In the rows, zero is written as 128.
Known rows, with every step that occurs:
pekaz dekim: [ 82 137 126  89 110 159 114 121 147  99 140 144 162 139  95  93 176 175
 154 156 112 110 121 121  80 134 105 166  96 129 130 108  95 124 138 151
 151 169 126 157 112 130  91 190 139 156]
tasi kage dekim: [ 83  90 115 135 108 139 112 120 113 142 179 105 137 112  87 117 126 168
 136 122 137 134 169  94  93 153 156 108 144 169 164 125 141 100 165 124
 151  99 124 128 110 129 112 151 109  95]
tasi pekaz gako kage nisu: [163 112 199 193 166 149 103 149 132 144 159 141 121 121 143 125 102 125
 147  95 159 151  87 107 138  97  77  83 131 114 145 127 152 183  68 148
 161 139 120 123 151 149 159 151 114 196]
dekim pekaz: [141 159 131  94 162 148 150 127 106  88  96 155  69 156  88 110 107 165
 140 123 127  89 126 153 140 121 150 129 141 139 165 116 115 131 138 109
  91 123 168 162  91 126 137 147 132 149]
dekinen nisu: [157 177  85  97 132 153 143 118 102 143 127 140 113 129 142 127 133 115
 150 119  87 168 122 175 109 130 113 142  95 132 107 142 100 144 119  99
 129 125 114 156 119 143  99 139 160  85]
pekaz dekim kage nisu: [145 135 164 119 118 124 122 147 181 123 151 172 171 114 115 111 180 192
 125  89 137 146  87 125 108  66 125 143 101 140 170 144 101 132 188 123
 159 206 142 158 132 112 139  98 128 171]
kage tasi: [119 131 126 111 118 109 145 136 101 126 152 121 138 143 121 136 152 139
 121 132 129 159 150 131 120 156 128 106 107 112 113 109 154 130 133  98
 113 166 146 114 129 141 141 127 132 148]
kedop nisu kage: [125 106 117 117 158 140 107  84 106 139 129 116 157 157 127  90 113 115
 131 135 121 124  73 140 165 142 104 151  78 119 111  99 151 108 157 160
  71 108  71  94 155 101  91 101 176  78]
tasi pekaz dekim: [ 95 121 124 109 120 172  93 143 164  78 140 136 152 120 104  77 149 154
 134 146 126  95 127 100 127 148  94 152 111 163 143 143  83 121 125 145
 145 136 101 179  81 141 101 205 129 197]
dopa dekinen nisu kage tasi: [157 153  81 122  61 100 151 130  81 166 125 101 150 126 176 145  98 117
 109 152 134 162  99 179 117 164 106 137  72 125 143 163 125 155 112  98
  79 172  93  90 119 153 124  69 164  84]
tasi pekaz nisu kage: [152 133 117 138 164 151 103 149 145 133 121 124 107 109 150 108  91 100
 110 145 115  83  91 134 173 136  92 178 147 131 143 157 119  85 153 173
  82  75  98 142 131 102  99  86 156 111]
dopa dekinen nisu lunire: [133 191 111  65  70 106 126  94 120 182  80 124 149 152 168 118 142  78
 154 133  95 121 109 170 103 165 117 160 135 122 149 157  51 179 108  93
 110 147 106 113 143 147 130 140 169  94]
gako kage dekim: [111  98 146 157 113 151 146 116  98 156 140 123 122 104  93  83 118 176
 158 123 149 184 129  93 109 147 124 106 111 160 169  81 152 134 153 123
 155 115 145 110 147 125 146 165  58  97]
dekinen dopa: [ 89 157 102  76 157 143 111 108 111 117 116 122  91 152 142 121 159 172
 140  99  81 163 132 128  84 164 150 132 130 163 114 108 109 123 112 150
 147 131 141 135 120 154 126 211 127 135]
fata lunire: [131 143 112  85 160 127 111  86 142 146 131 166 150 128 131 107 131 153
 160 111 115 136 148 129  85 159 135 132 113 108 109 118 153 111 144 116
  92 118 144 142 153 107  97 189 172 123]
dekinen nisu kage tasi: [135 148  80 152  94 115 159 142  77 152 147 105 154 115 153 151 109 105
 107 156 115 176 126 156 141 141 113 135  69 121 107 144 149 135 122 113
 101 138  83  91 122 145 108  35 177  88]
kedop nisu lunire bubig: [ 91 102 154  87 145 128  51  87 117 203 107 120 180 142 116  73 204  44
 109 107 119 120 137 113 144 156  96 125 115 106  88  98 152 176 142 103
 131 137 110  79 117 120 116 155 156  96]
gako kage dekim pekaz: [138 118 159 153 128 153 168 136  85 133 115 136  70 113  67  90  79 201
 155 112 164 133 124 109 142 121 143 104 120 176 207  95 139 148 162  92
 118 104 176 133 120 122 169 138  72 124]
tasi pekaz gako kage: [129  93 173 197 156 167 108 132 119 157 138 136 117 131 135 109  93 140
 166 129 167 133  69  92 116 132  93 101 150 127 135 100 131 165  62 170
 162  95 109 146 126 160 110 199 110 174]
dekinen nisu lunire bubig: [ 91 157 100  96 104 140  85 116  93 200  88 133 162 116 138 107 174  37
 116 118  89 159 165 140 118 133 118 138 126 132 103 124 117 189 111  88
 164 118 119 120  86 146 105 134 149  83]
lunire nisu kage: [124 101 130  91 122 140 105 120  93 128  82 132 126 152 148 119  78 150
 119 171 127 128  95 154 166  95 151 164 111 137 130 112 121 140 119 199
 139 147 100 137 125  85 121  86 110 118]
pekaz gako: [ 81 127 143 140 160 131 115 106 124 136 147 152 121 172 140 152 132 154
 163 144  97 107 101 126  75 109 117 137 131  99 100  82 122 142  88 141
 144 136 124 126 158 139  83 180 150 148]
nisu kage gako pekaz: [ 63  87  94 183 115  95 156 112 105  57 114  81 155  92 139 126 106 143
 166 135 158 132 143  95 139  85 164 109 103 133 119  62 153  70 106 126
 106 103 117 103 123 104 124 142 102 141]
kage gako pekaz: [ 89 105 111 154 122 114 165 109 128  64 123  89 128 101 132 142 152 152
 175 107 155 148 177 110 111  95 163  87 119 120 105  74 130  87  96  84
 122 120 153 131 113 119 137 201  82 165]
tasi kage dekim pekaz nisu lunire: [ 99 149 156 132 117 122 120 150 140 172 131 126 111 112  91 150 128 127
 113 132 135  27 158 127 159 138 170 144 201 150 201 166  94 113 207 113
 119  67 143 111 136 110 149  62 164 108]
tasi kage gako pekaz: [ 84  79 110 177 109 122 146 119 109  86 149  76 155  99 102 148 148 139
 168 102 200 135 176  91  98 113 192  72 160 142 122 106 140  83  88 114
 136  91 135 137  83 134 121 192 104 145]
pekaz gako kage nisu lunire: [ 99 141 215 170 134  95 109 119 131 185 129 145 179 137 149 133 142 106
 162 110 137 143  99 106 132  92 111 107 139  84 136  86 133 199  84 166
 182 159 127  67 205 130 158 119 134 169]
fata lunire bubig: [117 109 108  91 150 141  75  88 118 172 125 166 163 107 128  87 154 119
 140  88 112 156 170 110  72 156 117 121 105 110 100 118 193 149 140  95
 112 124 164 137 103 117  87 209 132 103]
lunire bubig: [102 108 121  95 144 156  81 115  93 141 115 137 123 130  96  82 165 100
 118 106 114 157 154 114  91 133 113 125 113 130 112  89 168 160 119 113
 153 143 158 141  69 129 107 194  97 109]
pekaz gako kage nisu kedop: [163  99 181 209 146 125 158 150 127 134 136 130 113 102 125 165 130 112
 149 128 136 152 109  83 132 101  67  85 125 102  90  85 169 171  65 190
 199 159 114 103 178 134 112 117 102 139]
lunire fata: [140 129 120  74 167 121 139 111 109 110 146 123  98 152 126 135 113 113
 139 170 124 120 139 157  81 128 153 125  94 128 146  74 114 144 137 108
 133 152 148 154  89  98 137 159  85 125]
tasi kage gako pekaz nisu: [128 100 122 178 135 137 150 142 133 117 157  82 133  83 121 178 168 116
 159  95 182 104 156 125 107 116 162 102 170 106 112 134 115  73 117 119
 121  83 156 134 121 124 121 156 123 123]
kage dekim pekaz: [107 140 129 108 138 138 150 123 120  92 124 148  63 137  89 109  94 203
 131 126 112  94 162 127 144 117 150 123 117 169 189 118 131 123 176  68
 101 114 159 141 115 115 154 132 100 129]
pekaz tasi kage: [121 107 136 120  93 127 106 132 121 121 147 140 123 161  97 129 137 114
 109 149 134  91 129 139  81 141 145 142 155 111 111 147 155  87 148 191
 153 108 124 146 111 170 105 131 137 104]
dopa dekinen nisu: [176 171  93  74  95 142 138  98 109 162 108 137 106 146 161 124 124 122
 154 111 105 154  92 199  73 162 107 154 103 135 139 159  71 171 110  91
 107 157 125 149 122 156 114 171 145  87]
kage gako: [ 84 110 127 140 133 107 130  97 129  85 126 112 136 136 102 132 145 128
 172 109 123 179 164 103  94 103 143 106 126 118  99  79 138 104 124  86
 137 135 137 139 157 117  99 183 122 127]
kage nisu dekinen dopa: [124 174 100  47 133 139 120 108 156  75 128 132 127 158 130 127 136 156
 101  76  54 215 149 126 137 144 158 122 122 174 106 178 137 136 115 134
 155 156 145 123 143 127 185 126 100 113]

Rows:
[ 86  82 128 165 110 113 113 106 109 106 155  84 159 123  76 144 135 114
 159 113 155 175 166  88  77 117 167  85 166 142 120 101 138 107 123 119
 162 109 124 147 121 129  89 176 142 115]  tasi kage gako
[163 133 121  97  74 131 109 133 169  86 159 151 167 175  83 129 109 112
  60 125 105 143 148 144 129 108 149 129 155 113 106 210 188  92 159 178
 160 143 132 123 142 144 166  56 109  88]  pekaz tasi kage nisu dekinen
[128 107 133 134 116 158  99 144 183 111 132 155 153 118 104  74 145 186
 118 118 162 107  77  93 120 107 134 156 144 180 173 159  73  98 170 146
 157 131 111 207  78 146 104 161 121 191]  tasi pekaz dekim kage
[189 152  70 105  91 136 167 118 121 134  91 111  87 118 150 158 128  80
 136 141 106 136 122 161 115 176  79 145 111 141 100 159  78 153  93 121
 136 142  88 150 116 153  88 147 149  69]  dopa dekinen nisu kedop
[203 132 113 142 121 127 150 176 191 151 144 154 144 129 139 144 114 124
  56 107 157 164  98 134 174 140 151 135 197 143 123 235 118  82 177 103
 104 117 157 166 122 135 167  17 122 126]  dekim kage tasi pekaz nisu dekinen
[ 88 162  69  50 132 158 130  91 140  87 109 128 121 176 130 111 122 174
 110 111  61 196 132 118 112 172 184 148 148 182  98 157 117 106 104 157
 158 115 143 140 117 140 146 179 105  94]  nisu dekinen dopa
[ 53  71 118 174  73 147 144 135 146  70 169  80 197  80  85 138 192 169
 170 128 194 108 175  75  84 114 170 105 125 152 129 109  99  90  96 134
 172 119 121 151  70 139 101 217 112 187]  tasi kage gako pekaz dekim
[146 112 136 142 116  94 153 140 117 163 142 142 146 135 124 139 152 166
  99 112 166 176 112 129 115 124 155 101 140 121 134 123 147 106 170 104
 126 163 154 137 117 150 149  78 127 145]  dekim kage tasi
[122 125 105 212 119 122 121 163 108 162 168 110 148 110 185 178  75  96
 106 164 118 140 108 128 160 120  84 120  91 117 101 164 145 145  74 113
 113 111  46 107 128 173  82  61 200 157]  dekinen nisu kage tasi pekaz gako
[150  86 124 158 144 124 102 144 123 132 162  87 163 135 142  97 102 101
  90 139 167 127 106 123 218 174  86  98  88 117 109 147 171 115 146 121
  51 111  49  81 122 131 123  70 176 139]  kedop nisu kage tasi pekaz
[143 134 188 182 166 160 154 129  87 145 116 166  75 148  91 124  85 175
 172 131 164 104  61 128 113 104 130 116 138 117 156  86 136 182  78 147
 133 116 170 135 129 152 130 161 126 166]  dekim pekaz gako kage
[155 161 136  95 124 129 148 140 131  68  92 188  55 178  83 123 105 146
 104 147 109  55 124 178 132 103 138 157 131  92 128 132 144 100 167 134
 103 135 162 156 116 158 138 117 130 138]  dekim pekaz tasi
[102 146 145  90 139 135  70 130 129 196  97 142 148 112 125 105 207  40
 107 122  95  94 152 127 126 139 106 169 167  94 109 116 123 158 150 121
 150 124 158 105 124 110 115 127 136  93]  pekaz nisu lunire bubig
[126 106 149 172  96 111 136 137 117  62 126 134  96 149  46 156 103 118
 113 131 161  86 168 129 104  88 176 111 174 109 128 143 158  84 158 119
 136 101 151 157 111 166 121 118 152 134]  dekim pekaz tasi kage gako
[191 116 106 160 133 131 160 204 160 112 139 101  90  83 145 171 158  58
  79 151 135  90 170 120 197 171  65 113 164 109  75 173 122  99 135 132
 122 118  98 146 122 143 120  69 144 141]  kage tasi pekaz nisu kedop
[134  87 156 208 140 101 123 163 149 164 169 142 132 137 157 167 123 161
  95 121 176 138  87  98 125 105 126  92 163 116 120 147 134 124 120 106
 130 136 121 148 122 184 128 102 139 208]  dekim kage tasi pekaz gako
[115  93 109 158 112 114 117 147 105 102 147  91 147 114 143 112  89 125
  85 158 149 130 134 104 182 148 115 107 116 148 145 137 166  98 129 138
  86 118  91 116  90 139 127  77 142 159]  nisu kage tasi pekaz
[104 168 159  80 125  83 100 121 145 135 107 141 172 152 146 117 162  97
 129 111  96 129 153 119 157 106 127 120 140 108 143 116 126 157 145 124
 133 159 131  85 173 102 168 104 136 154]  kage nisu lunire
[144 134 115 160 121 113 173 172 111 128 143  99 132  79 193 160 149 134
 101 155 157  85 123 159 168 135 126 141 106  95 116 129 151  86 135 144
  62 134 144  70 120 118 152  44 123 136]  gako pekaz nisu kage tasi
[139 121 123 124 121 132 124 160 121 113 150 110 121 131 132 121 135 122
 102 124 147 146 158 114 158 162 103  90 132 132 129 142 147 128 119  94
  99 128 122 135  89 159 147 135 132 190]  kage tasi pekaz
[162 168 123 124 172 136 149 149 107 115  99 154  67 133 116 127  80 145
 115 145 126  52  78 167 166 112 131 191 132 123 167 130 116 103 172 150
  68  99 147 138 131  90 112  50 173  98]  dekim pekaz nisu kage
[ 91 130 136  78 139  80 123 102 124 136 117 112 137 147 142 132 130  73
 125 186 119  85 148 136 111 127 168 126 140 119 151  72  89 146 144 120
 137 133 123 128 116  88 152 137 103 131]  nisu lunire fata
[139 122 104  70 143 157 127  76 153 120 128 137 163 192  99  89 121 119
 122 120 105 169  94 149 157 165 132 143 113 126  78 157 139 122 136 126
  98 125 111 124 152 101 125 124 143  64]  kedop nisu dekinen
[159 125 117 119 142 115 149 140 148  76 116 128 107 106 121 149 156 101
 111 121  95 138 166 116 168 116  85 106 117 127  94 118 153 127 121 150
 159 160 112 128 145 103 126 107 116 124]  kage nisu kedop
[149 132 167 157 127 144 149 108 144 139 148 162 166 162 115 125  91 152
 130 109 129 204  82 116 125  98 122 111 128 114 107 131 174 177  71 166
 169 161 149 104 178 120 163 107  92 125]  pekaz gako kage nisu dekinen
[114 110 108 153 150 142 107 151 157 128 150 108 104  79 142 111  80 138
 105 146 107  96 132 112 180 127  89 172 136 161 167 160 135  67 196 136
  93  61 100 119 153  95 111  75 126  88]  tasi pekaz nisu kage dekim
[ 88 127 112 140 133 118 146 129 105  95 118 135  81 120  92 102  59 202
 107 149 117  86 145 114 171 110 152 146 102 180 197 100 148  99 194 107
  89  95 132 118 117  92 133  82 109 105]  nisu kage dekim pekaz
[175 131 182 129 143 141 139 126 105 139 130 138 136 121 112  99 130 133
 148  88 153 200 104 132 124 108 108  98 106 119 151 105 161 171 120 142
 149 162 161 106 149 116 172 124  91 131]  gako kage nisu
[130 104 120  98 137 121  91 100 118 157  91 161 167 131 169 122  75 153
 137 144 135 124 123 142 149 117 161 164  97 110 118 135 141 131 141 180
 106 124 112 133 157  71 105 103 146 117]  fata lunire nisu kage
[124 142 158 142 139 148 129 108 142 133 143 140 132 154 141 138 108 175
 138  80  98 234  83 104 108 125 142 108 126 146 101 149 158 178  54 175
 199 155 146 101 170 148 179 151  95 136]  pekaz gako kage nisu dekinen dopa
[150 163  81  99  87 118 130 101  93 155 109 116 128 132 166 112  85 120
 143 144 115 142  68 179  99 153 111 170  85 148 161 155  96 152 110 128
  88 140  91 126 123 133  93 111 159  63]  dopa dekinen nisu kage
[ 89 110 217 176 124 119  68 128 104 219 120 143 181 110 125 103 173  64
 136 103 142 163 119  84 117  90  88  92 132  93 128  76 179 232  70 143
 205 165 149  58 154 133 152 137 101 151]  pekaz gako kage nisu lunire bubig
[147 170 120  57  93  89 134  93 121 182 108 109 130 148 184 153 111  47
 134 178 118 100 131 196  84 156 151 146 108 125 171 133  39 194 124  72
 122 160 109 128 111 117 161 135 134 101]  dopa dekinen nisu lunire fata
[133 148  86  15 125 157 105  85 163 136  88 169 143 163 169 142 100 184
 123 102  88 198 157 139 126 160 211 155 137 152  76 200 118 135 107 150
 145 134 144 162 147 107 155 160 115 112]  fata lunire nisu dekinen dopa
[130 126  78 169  77 104 169 112 107 105 110  78 142  86 181 145 103 127
 170 123 154 152 122 153 118 115 148 125  73 141 131 121 102 119  74  84
  78 124 102 106 118 130 124 147 115  99]  dopa dekinen nisu kage gako pekaz
[157 165  79  91 134 164 180 133 168  95 114 145 124 132 159 131 135 139
 120 125 118 107 117 157 148 141 156 168 148 121 102 173 109  80 119 138
  94 108 177 133 124  99 160 113  94  99]  gako pekaz nisu dekinen
[110 129 148 145 141  67 164 132 165 119 123  75 133  89 170 190 163  53
 150 158 153  66 192 144 127  96 182 116 142  77 124  82  71 111 136  75
 118 123 156 107 142  70 169 128  94 151]  kage gako pekaz nisu lunire fata
[104 114 139 157 173 150  89 127 142 123 150 138 109 150 152 132 113 139
 146 133 116  94 109 106 120 125  98 123 155 125 112 117 117 138  79 138
 134 106 100 152 122 149  89 189 145 186]  tasi pekaz gako
[149 165 131 121 163 149 154 160 142 128 130 161  42 109 100 143 118 175
 127 113 108  74 144 160 144 123 134 159 131 133 174 142 109 107 207  73
  85 109 181 130 153  99 148 100 123 100]  kage dekim pekaz nisu
[169 137 103 127 155 137 160 150 151 116 109 132  78 111 125 165 161  87
 127 151  90  89 128 134 136 144  78 167 149 111  74 126 104  91 143 166
 139 116 120 152 157 113  82 105 141  81]  pekaz nisu kedop
[219 100 128 191 134 112 165 203 176 143 127 123  93  73 146 175 153  94
  60 124 170 104 123 113 192 141  91 124 188 128 107 182 111  70 176 129
 132 118 117 169 121 148 121  27 138 137]  dekim kage tasi pekaz nisu kedop
[ 83 134 152 161 153 134 139 132 127 118 151 162  63 148 106 156  87 208
 149 138 106  75 138 116 117  97 146 126 118 140 154  95 132 143 139  77
 120 122 145 131 152 136 123 151 122 155]  kage dekim pekaz gako
[172 134  88 137 152 146 193 160 154  93 106 113  76  73 168 171 176 108
 128 147 130  50 145 134 165 140 100 148 140 103  73 121 103  82 109 169
 121 105 139 139 115 117 115 131 105 118]  gako pekaz nisu kedop
[137 129 177  98  89  63  91 143 153 132 152 119 154 148 120 159 134  36
  63 175 137  62 178 152 113  99 173 116 137  85 149 145 142 131 179 159
 170 144 120 103 130 122 184  56 119 131]  pekaz tasi kage nisu lunire fata
[120 122 218 191 143 105  86 140 144 167 137 132 162 121 155 111 118  90
 145 111 149 125 102  80 173  99  94  89 164 110 153 122 122 193  71 161
 168 119 107  90 168 137 171 125 131 205]  tasi pekaz gako kage nisu lunire
